What can hang from each mark:
bikov: kava
tiko: kava
fako: keme
keme: govu naro
bunas: fako tiko
kava: bikov naro tiko zema
lovite: zema
naro: kava keme

Known rows, with every way that one mark hangs from another:
keme{govu naro}: [ 1.695 -0.510  1.506  3.336  3.051  0.611  2.808 -0.279 -1.874  1.465
 -1.832  0.024 -1.340  1.085  0.421  2.270 -2.716  1.306 -0.916]
tiko{kava{naro zema}}: [ 1.948 -1.706  1.387  2.654  0.216 -2.433  0.482  0.898 -1.744 -0.104
 -0.161 -1.657 -1.612  1.277 -0.138  1.247 -1.639 -0.938 -0.988]
kava{tiko zema}: [ 0.397 -0.966  0.883  3.161  1.265 -1.678  0.089  0.331 -0.513 -0.141
  0.078 -2.951 -0.536  3.115  0.208  1.597 -2.560  0.873  0.595]
tiko{kava}: [ 1.903 -1.106  1.054  1.946  1.065  0.254  2.029  0.104 -1.214  0.686
 -1.448 -1.724 -1.763  0.339  0.651  1.609 -0.417 -0.369 -1.085]
kava{naro{keme} zema}: [ 0.430 -2.566  1.913  2.416  0.409 -3.038  0.692  1.159 -2.282 -0.851
 -1.400 -2.998 -1.246  3.033  0.799  2.029 -1.939 -0.731 -1.151]
kava{bikov naro{keme} tiko zema}: [ 0.244 -2.883  0.218  5.083  1.108 -3.377 -1.190  1.190 -2.252 -1.537
 -0.437 -3.745 -1.343  4.807 -0.439  1.539 -3.626 -1.561 -0.758]
naro{keme}: [ 0.366 -2.022  1.579  1.680  1.361 -0.034  2.418  0.327 -1.701 -0.038
 -3.076 -3.172 -1.525  2.031  1.749  2.410 -0.523 -0.282 -1.342]
bunas{fako{keme} tiko{kava{bikov naro zema}}}: [ 2.027 -2.050  0.400  5.512  2.402 -2.411 -1.442  2.470 -2.114 -1.015
  0.745  1.024 -2.530  1.937 -1.015  0.290 -2.699  0.559 -2.254]
lovite{zema}: [ 1.145 -1.059  1.497  1.813  2.435 -0.011  0.888  0.326 -0.766  1.204
 -0.893 -1.729 -0.086  2.270  1.125  2.706 -1.927 -0.779 -0.954]
fako{keme{naro{kava{bikov}}}}: [ 1.297 -1.527  1.082  4.534  2.460  0.358  1.834 -0.198 -2.228 -0.091
 -1.672 -1.035 -2.090  1.968  0.292  1.431 -2.617  0.160  0.169]
fako{keme{govu naro{kava{bikov}}}}: [ 1.465 -1.153  1.009  5.387  2.739  0.549  2.058 -0.455 -2.391  0.179
 -1.889 -0.640 -2.384  1.264  0.205  1.266 -2.997  0.579 -0.775]
tiko{kava{bikov naro{keme} zema}}: [ 1.667 -2.934  0.832  4.092  0.284 -2.779  0.125  1.249 -2.394 -1.083
 -1.372 -2.011 -2.328  2.340 -0.494  1.018 -2.080 -2.488 -1.565]
bikov{kava{naro{keme} tiko zema}}: [ 0.185 -2.482  1.074  3.299  0.638 -3.054  0.679  0.676 -1.077 -1.305
 -1.718 -4.470  0.092  4.151 -0.512  1.047 -2.599 -0.332 -0.996]
fako{keme}: [ 0.737 -1.553  2.291  2.558  2.046  0.513  1.799  0.383 -1.575  0.349
 -1.732 -2.734 -1.477  1.258  1.769  1.790 -0.581  0.827 -0.100]
bunas{fako tiko{kava{bikov naro{keme{govu}}}}}: [ 1.924 -1.994 -0.673  5.070  2.547 -1.413 -0.068  1.853 -2.646 -0.527
 -0.729  0.776 -2.924  1.520 -0.654  1.178 -2.393 -0.008 -4.686]
tiko{kava{bikov naro{keme{govu}} zema}}: [ 1.786 -2.634  0.792  4.843  0.476 -2.643  0.271  1.012 -2.551 -0.858
 -1.558 -1.685 -2.570  1.795 -0.471  0.920 -2.388 -2.173 -2.356]
bunas{tiko}: [ 1.167 -1.155  0.842  2.638  2.035  0.021  0.722  0.726 -1.125  0.954
 -0.280 -0.500 -1.381  1.537  0.692  2.164 -1.173  2.038 -1.428]
fako{keme{naro{kava}}}: [ 1.244 -1.029  1.533  3.304  2.303  0.719  2.479 -0.279 -1.974  0.189
 -2.071 -1.413 -1.680  1.486  1.033  1.509 -2.003  0.922  0.243]

Rows:
[ 0.238 -2.211  0.999  4.032  0.834 -2.916  0.827  0.468 -1.183 -1.094
 -1.895 -4.144 -0.142  3.556 -0.515  0.946 -2.860 -0.005 -1.835]
bikov{kava{naro{keme{govu}} tiko zema}}
[ 0.336 -1.988  0.338  4.685  0.087 -2.313  1.130 -0.284 -1.772 -1.265
 -2.029 -2.067 -2.658  2.232  0.004  1.309 -2.627 -0.952 -2.177]
naro{kava{bikov zema} keme{govu}}
[ 0.113 -2.280  0.827  3.342  0.831 -2.874 -0.321  1.079 -1.919 -1.194
 -0.927 -4.304 -0.799  4.176  0.570  1.694 -2.765 -0.448 -0.722]
kava{naro{keme} tiko zema}
[ 1.139 -0.479  0.679  4.747  2.782  1.051  1.907 -0.522 -1.968  0.226
 -1.948 -2.063 -1.643  1.642  0.829  1.204 -2.983  1.514 -0.482]
fako{keme{govu naro{kava{tiko}}}}
[ 0.432 -1.918 -0.007  4.274  0.758 -0.759  1.983 -0.617 -2.196 -0.757
 -2.562 -2.460 -2.872  1.774  0.555  1.848 -1.918 -0.976 -2.952]
naro{kava{bikov} keme{govu}}
[ 0.360 -1.878  0.319  3.597  1.747 -0.975  0.718  0.492 -2.514 -0.320
 -1.679 -4.451 -1.286  3.031  1.138  2.195 -2.358 -0.129 -2.443]
kava{naro{keme{govu}} tiko}
[ 1.534 -2.366  1.392  2.570  0.025 -2.304  0.879  1.135 -2.165 -0.737
 -1.804 -2.606 -1.868  1.758  0.483  1.237 -1.305 -1.544 -1.544]
tiko{kava{naro{keme} zema}}
[ 0.411 -1.243 -0.540  4.798  0.467 -2.393 -0.401 -0.436 -0.934 -1.062
  0.702 -2.561 -1.650  3.354 -0.977  1.247 -3.454 -0.278 -0.144]
naro{kava{bikov tiko zema}}
[ 0.352 -1.367  0.540  2.737  0.437 -0.281  2.733 -0.699 -1.899 -0.427
 -3.001 -2.996 -2.355  1.187  1.465  1.999 -1.181 -0.052 -2.912]
naro{kava keme{govu}}
[ 0.561 -2.244  1.845  3.169  0.656 -2.881  0.825  0.926 -2.382 -0.598
 -1.667 -2.636 -1.577  2.360  0.817  1.910 -2.318 -0.418 -2.054]
kava{naro{keme{govu}} zema}
[ 0.213 -2.194  0.396  2.853  1.592 -1.114  0.572  0.720 -2.352 -0.572
 -1.529 -4.777 -0.982  3.671  1.141  2.337 -1.989 -0.508 -1.539]
kava{naro{keme} tiko}
[ 0.998 -0.454  0.206  3.676  1.536 -1.184  1.211 -0.459 -1.095 -0.151
 -0.509 -1.385 -0.900  3.049 -0.476  1.494 -3.875  0.971  0.740]
keme{naro{kava{tiko zema}}}
[ 1.291 -0.556 -0.404  5.997  2.016 -1.379  0.672 -0.669 -1.556 -0.169
 -0.300 -0.468 -1.691  2.816 -1.354  1.177 -4.959  0.575 -0.404]
keme{govu naro{kava{bikov tiko zema}}}
[ 0.708 -2.110  0.189  5.187  1.356 -3.424 -1.604  0.888 -1.806 -0.845
  1.376 -2.785 -1.111  4.235 -1.132  1.567 -4.022 -0.780 -0.152]
kava{bikov naro tiko zema}
[ 1.365 -0.510 -0.741  5.674  2.587  0.025  1.422 -0.961 -1.883  0.293
 -0.793 -0.808 -1.854  2.398 -0.923  1.629 -4.330  0.554 -1.054]
keme{govu naro{kava{bikov tiko}}}
[ 1.121 -0.918 -0.305  5.135  1.793 -1.546  0.486 -0.409 -1.371 -0.477
 -0.111 -0.888 -1.323  3.567 -1.294  1.327 -4.551  0.115  0.688]
keme{naro{kava{bikov tiko zema}}}
[ 0.213 -1.410  0.904  3.182 -0.180 -1.855  1.920 -0.363 -1.576 -0.913
 -2.501 -2.589 -2.185  1.649  0.951  1.529 -1.879 -0.003 -2.175]
naro{kava{zema} keme{govu}}
